Each row comes from the steps of one path. Every step used is in the known rows, and no mark comes twice. Write the path behind each row, first mark first.
(in the rows, 128 means zero)
Known rows
leba/nurem/pinela: [132 156 120 115 121 137 133 120 105 154 103 135  88 132  97 174 136 148
 127 135 106 139 141]
leba/nurem/nediner/pinela: [130 125 189 119 133 135 149 115  73 204 109 147 100 124 107 162  96 147
 148 141 105  94 125]
leba/nurem/nediner: [134 109 162 123 120 135 145 121  94 167 106 146 100 127 113 176 121 138
 131 126 106 115 126]
nurem/pinela/vozef/sosot: [139 127  94 109 125 146 172 112 124 117 145 133 164 104 104 209 132 133
 132 137 115 153 124]
sosot/nediner/pinela/vozef: [134 121 131 138 153 119 136 148 138 141 134 134 162 139 122 140 112  95
 158 169 132 103 104]
vozef/sosot: [128 128 163 122 105 136 157  80 150 121 147 113 153 107 126 151 122 144
 127 131 129 135 124]
leba/nurem/nediner/pinela/vozef: [133 100 155 121 147 131 150 144  78 189 106 159  92 123 104 198  98 116
 162 140  95  85 118]
nediner/pinela/vozef: [127 119 120 124 155 122 133 152 112 151 130 139 123 125 119 148 106 109
 160 141 118 100 122]
leba/nurem/pinela/sosot/nediner: [145 180 126 132  86 124 131  91 129 136 120 111 134 142  89 153 128 175
 144 181 120 109 142]
pinela/nurem/nediner: [136 123 110 129 113 140 152 159  45 125 147 122 145 114 111 115  86 194
 132 133 123 115 123]
nediner/pinela: [123 144 153 124 142 128 131 123 106 164 134 127 134 126 121 115 104 140
 147 144 126 109 128]
vozef/pinela/nurem/nediner: [127 105 141 128 100 137 175 144  81 105 173 129 159 128 123 126  73 252
 124 120 126  93 114]
sosot/nediner/pinela/nurem: [129 164 139 144 125 121 131 144  90 133 153  98 159 135 112  64  76 183
 153 178 138  98 115]
nurem/nediner/pinela: [134 119 159 119 144 143 158 125  67 188 133 146 165 116 117 142  96 145
 140 142 121 109 118]
pinela/nurem: [125 149 106 134 112 125 126 157  87 106 145 105 112 126 116  89  95 187
 138 133 129 115 133]
leba/nurem: [125 136 157 128 119 121 120 120 136 145 105 127  68 137 116 149 130 132
 135 127 110 115 136]
leba/nurem/pinela/sosot: [137 177 119 118  90 128 127  98 103 145 117 115  95 129  83 164 124 191
 148 152 108 105 160]
sosot/nurem: [131 119  98 136 117 143 105 134 108 149 160 130 202 141 146 108 119 112
 115 136 139 138 116]
vozef/nurem: [127 142 119 134 130 131 135 133 105  91 137 107 181 138 149  96 109 169
 127 121 128 142 130]
nurem/nediner: [138 102 134 123 130 142 153 130  87 152 130 145 160 119 125 154 118 138
 125 126 122 126 118]
nediner/pinela/nurem: [122 162 133 129 127 125 128 148  65 142 148 104 120 122 108  78  72 200
 157 149 128  92 132]
sosot/pinela/vozef/nurem/nediner: [145  93  85 133 139 141 154 174  55  81 126 108 216 138 145 164 123 132
 132 134 105 140 105]

Which path is each row?
[131 146 136 129  83 134 141 124  95  79 154  58 151 113 115 119 111 193
 134 156 117 124 121]	vozef/sosot/pinela/nurem
[141 174  90 118  98 135 135 104  97 130 141 115 152 119  95 141 122 186
 140 154 125 121 152]	nurem/pinela/sosot
[133 138 121 144 156 121 143 149 117 105 143 112 220 149 144 104  92 136
 154 160 131 116 107]	sosot/nediner/pinela/vozef/nurem
[140 151 141 145  93 115 127 102 150 110 145 104 175 139 118 107 119 158
 147 173 142  99 129]	pinela/sosot/nediner
[132 127 159 124  99 137 144  95 139 106 136  85 170 116 129 158 143 129
 122 149 116 139 116]	vozef/sosot/pinela
[138 124  58 115 145 138 143 158 104 125 125 146 141 124 108 186 136 114
 133 133 116 144 127]	nurem/pinela/vozef
[139 187  78 124 102 137 145 108  74  90 150  95 205 129 115 108 102 225
 137 146 126 135 154]	vozef/nurem/pinela/sosot
[131 146 203 130 119 132 162  68 154 147 154 109 199 120 123 124 104 142
 141 175 137 116 107]	vozef/sosot/nediner/pinela
[135 147 186 123 102 127 143  96  67 196 124 125 101 120  93 151  83 187
 169 159 105  61 143]	leba/nurem/nediner/pinela/sosot
[130 119  87 135 146 125 138 158 110  78 135 118 168 137 145 130 112 139
 140 116 120 133 123]	pinela/vozef/nurem
[138 157 148 129 114 135 160 103  37 145 157 106 218 121 124  97  63 230
 159 153 122  89 138]	vozef/nurem/nediner/pinela/sosot
[138 144  96 116  99 166 145  87  98 153 178 122 247 118 124 155 121 144
 103 148 133 167 118]	vozef/sosot/nurem/pinela
[131 106 134 121 120 131 157 113 154 110 145 125 140 106 124 185 125 115
 139 127 119 124 118]	pinela/vozef/sosot
[136 108 126 127 133 156 132 130  42 213 165 149 235 129 136 121  86 132
 127 151 131 116 106]	sosot/nurem/nediner/pinela
[130 113 133 125 125 146 138 113 108 167 179 127 216 118 136 153  92 105
 144 153 128 112 105]	nediner/pinela/vozef/sosot/nurem
[127 121 160 117 136 130 160 105 132 145 148 125 149 105 118 172 103 127
 158 144 117 103 117]	nediner/pinela/vozef/sosot
[135 166  77 121 135 147 148 129  79  98 137 114 205 134 129 118 115 182
 115 129 124 169 137]	vozef/nurem/pinela
[133 102 194 112 127 138 176  98  98 182 125 142 117 103 103 217  94 132
 160 141  95  91 115]	leba/nurem/nediner/pinela/vozef/sosot
